What can hang from each mark:
logud: viraz
bobo: mubi
nurisag: vobit
viraz: logud mubi
mubi: faloti viraz vobit zorop
ludu: mubi
vobit: mubi nurisag
faloti: mubi
pudoged: zorop

Known rows, with every way that one mark hangs from another:
bobo(mubi(viraz vobit)): [-0.12  0.43  0.48  0.84  1.36  3.77  2.78 -0.78  1.72  0.41 -0.02  0.43
 -0.76 -1.11  0.13 -1.01 -0.60 -3.93]
bobo(mubi(faloti viraz(logud) vobit zorop)): [-0.43 -3.17 -0.58 -0.31 -1.21 -0.05  0.61 -0.70  5.31  2.19  0.97  0.10
  2.56  1.44  0.23 -0.43 -1.25 -1.17]
bobo(mubi(faloti viraz)): [ 0.01  1.69  2.25  0.78  3.71  0.72  1.20 -0.88  2.20  0.17  0.63 -0.39
  1.94 -1.49 -0.36  0.19 -0.15 -0.51]
vobit(mubi(viraz) nurisag): [ 1.24 -0.38  1.08  0.01  1.33  0.59  0.68 -0.78 -1.87 -1.96  0.44 -0.40
  0.77 -0.92  1.67  0.34 -0.31  1.41]
pudoged(zorop): [ 0.56  5.64  1.80 -0.32 -0.45  1.72 -0.64  0.05 -1.45 -1.03 -2.18 -0.28
 -6.48 -2.67 -0.94 -0.10  3.71  1.05]
ludu(mubi(faloti viraz(logud) vobit)): [-1.97 -2.72  0.58  0.53 -0.04 -0.40  1.26  1.69  1.02  1.79  3.14  1.98
  2.76 -0.99 -2.38 -0.92 -3.05 -0.73]
nurisag(vobit(mubi)): [-0.18  1.76  1.21  1.23  1.84  2.62  0.99 -1.37 -2.87 -7.74 -0.77 -0.07
 -8.99 -1.38 -2.44 -1.57  3.41 -0.25]
faloti(mubi(viraz(logud) vobit(nurisag) zorop)): [ 0.63 -3.82 -2.33 -0.56 -3.67 -0.21  0.38  1.86 -0.01  1.02  0.17  1.20
  1.79  3.65  1.62  0.92 -2.08 -0.71]
nurisag(vobit(mubi(faloti viraz(logud) zorop))): [-0.43 -2.93  0.24  0.51 -0.67  0.46 -0.49 -1.81  1.88 -2.28  0.12 -0.16
 -3.98  1.90 -1.07 -1.46  1.25  2.13]
mubi(viraz vobit): [-0.01  2.34  0.75  1.24  0.64  4.48  2.39 -1.17 -1.47  4.90 -1.11  0.53
 -0.94 -0.81 -0.28 -0.11 -0.66 -2.68]
bobo(mubi(faloti viraz vobit(nurisag) zorop)): [ 1.75 -3.46  0.16  0.02 -0.31  0.09 -1.12  0.54  3.55  5.46  0.56 -0.09
  7.05 -0.20  1.73  0.59 -3.12 -2.94]
bobo(mubi): [-0.39  4.00  1.51 -0.34  3.39  0.54  2.14  0.12  0.18 -6.07 -0.31 -0.83
 -3.76 -2.03 -0.89 -0.26  2.63 -0.79]
viraz(logud mubi(faloti vobit)): [ 0.06 -1.61 -2.14  0.43 -0.31 -3.28  0.53  0.34 -1.05 -3.37  2.77  1.85
  0.98  0.97 -1.96  0.45  0.33  0.89]
bobo(mubi(faloti vobit)): [ 0.38  0.37  1.17  1.02  1.45  0.13  0.81 -0.70  1.40 -0.65  0.76  0.82
  1.40 -1.57 -2.07 -0.01 -0.22 -2.89]
bobo(mubi(faloti)): [-0.03  2.61  2.25  0.21  3.45 -1.20  0.83 -0.31  1.00 -3.49  0.57 -0.22
  0.30 -1.93 -1.56  0.66  1.42 -0.16]
ludu(mubi(viraz)): [-2.24  3.25  1.75 -0.50  3.27  1.64  1.81  2.52 -1.64 -1.19  0.01 -0.28
 -1.99 -3.07 -0.47 -1.35 -0.51 -1.22]
logud(viraz(mubi(faloti))): [-0.39  3.48 -0.54  0.16  1.23 -1.02 -1.92 -0.77 -1.71 -1.36 -0.05 -0.30
  0.40 -1.67 -0.12  1.09  1.18  1.72]
logud(viraz(mubi(vobit(nurisag) zorop))): [ 0.75 -0.39 -3.11 -1.27 -3.04  0.60 -2.84  0.94 -1.04  1.35 -1.20 -0.37
  1.50 -0.48  2.84  0.81 -0.55 -1.21]
mubi(faloti viraz(logud) vobit(nurisag) zorop): [ 1.34 -3.79 -0.23 -0.01 -2.39 -0.77 -0.50  0.38  1.77  7.46  1.61  0.74
  6.88  1.40  1.19  1.47 -2.70  1.00]
vobit(mubi): [-0.15  3.09  1.10 -0.02  1.37  0.09  0.98 -1.44 -3.12 -6.50 -1.48 -1.05
 -5.63 -1.02 -1.00 -0.49  2.84  1.10]

Rows:
[ 1.73 -1.55  1.52  0.74  1.53 -1.23 -0.61 -0.82 -0.97  0.71  1.38  0.04
  4.63 -0.66  0.75  0.93 -1.39  2.14]  vobit(mubi(faloti viraz) nurisag)
[ 1.50 -4.29 -3.04 -1.12 -2.36 -5.06 -1.98  2.19  0.03 -1.07  2.61  0.92
  4.97  2.10  0.61  1.33 -1.19  1.49]  viraz(logud mubi(faloti vobit(nurisag) zorop))
[ 1.40 -0.32 -0.13 -0.14 -1.47  2.81 -0.05  0.89 -0.58  7.21 -1.27 -0.36
  2.98  0.04  2.21  0.60 -1.90 -2.14]  mubi(viraz vobit(nurisag) zorop)
[ 0.33  0.58  1.92  1.86  2.22  0.64 -0.29 -1.79 -1.96 -4.90  0.21  0.35
 -5.19 -1.29 -3.38 -0.92  2.48  0.40]  nurisag(vobit(mubi(faloti)))
[-0.65  2.35 -2.45  0.32 -1.22  2.11 -0.53 -0.72 -2.12 -1.02 -0.91  0.59
 -2.32 -1.29 -0.07 -0.09  0.78 -1.72]  logud(viraz(mubi(vobit)))
[-0.53  3.25 -1.45 -0.91 -0.44 -1.79 -3.55 -0.35 -0.39  0.31 -2.02 -1.39
 -0.29 -0.38  1.19  0.78  1.59  1.35]  logud(viraz(mubi(faloti zorop)))
[-1.76  1.81  1.68 -0.90  1.63 -0.67 -1.16  2.67  0.15  2.79 -0.84 -1.20
  1.18 -1.70 -0.17 -1.09 -1.37 -0.84]  ludu(mubi(faloti viraz zorop))
[-0.34 -1.19 -0.12  0.06 -2.12  0.51  0.18 -0.96  1.72  6.57 -0.21  0.45
  2.31  1.68 -0.19  0.37 -1.11  0.23]  mubi(faloti viraz(logud) vobit zorop)
[-0.96 -1.32 -2.14 -0.32 -3.45  1.21  1.03  0.55 -0.07  0.18 -1.81  0.56
 -2.84  3.97  0.04 -0.16 -0.59 -1.53]  faloti(mubi(viraz(logud) vobit zorop))
[-1.16  2.41  0.17 -1.06 -0.33  1.03  1.31 -0.21  0.76  0.82 -1.48 -1.28
 -2.75  1.10  1.24  0.08  1.74  2.24]  mubi(viraz(logud) zorop)
[-0.15  0.77 -1.39  0.32 -2.29  2.57  0.21  0.42 -1.53  2.65 -3.57  0.32
 -2.82  2.43  0.46 -0.53 -0.82 -4.03]  faloti(mubi(viraz vobit zorop))
[ 1.15 -4.07 -0.08 -0.86 -1.32 -3.34 -1.53 -0.68  1.52 -0.26  1.44 -0.62
  4.03  1.98  1.75  0.77 -0.73  4.14]  vobit(mubi(faloti viraz(logud) zorop) nurisag)
[-0.75  1.03  0.86 -0.44 -0.10 -0.95  0.25 -0.63  1.34  3.58 -0.28 -0.76
  1.19  1.32  0.36  0.83  0.57  3.03]  mubi(faloti viraz(logud) zorop)
[ 0.28  0.76  1.79  0.99  1.67 -0.20  0.17 -2.33 -1.06 -0.10 -0.53 -0.46
  0.05 -0.44 -0.63 -0.11  0.17  1.23]  vobit(mubi(faloti viraz))
[ 1.30 -0.64  0.14 -1.14 -0.37  0.09 -0.90 -0.15 -0.90 -0.52 -1.57 -1.80
  0.19  0.37  2.85 -0.09 -0.12  1.16]  vobit(mubi(viraz zorop) nurisag)
[-0.40 -0.74 -3.57 -1.31 -2.38 -1.88  0.21  1.16 -0.64 -4.51 -0.19  0.10
 -3.56  2.23  0.14 -0.45  1.50 -0.03]  viraz(logud mubi(vobit zorop))
[-0.48 -2.70  0.84  1.82  1.13  0.99  1.16 -2.26  0.80 -3.86  2.08  0.99
 -3.24  0.63 -2.39 -1.18  1.18  2.52]  nurisag(vobit(mubi(faloti viraz(logud))))
[-2.32 -0.43  0.83 -1.31  0.54 -2.54 -0.46  2.57  1.70  0.38  1.01 -0.43
  1.12 -0.22 -0.57 -0.66 -1.14  1.59]  ludu(mubi(faloti viraz(logud) zorop))
[ 2.06 -2.07 -2.08 -0.47 -1.25 -3.59 -2.84  2.07 -1.51  1.53  1.00  0.46
  4.92  0.44  0.99  1.03 -1.34 -0.95]  viraz(mubi(faloti vobit(nurisag) zorop))
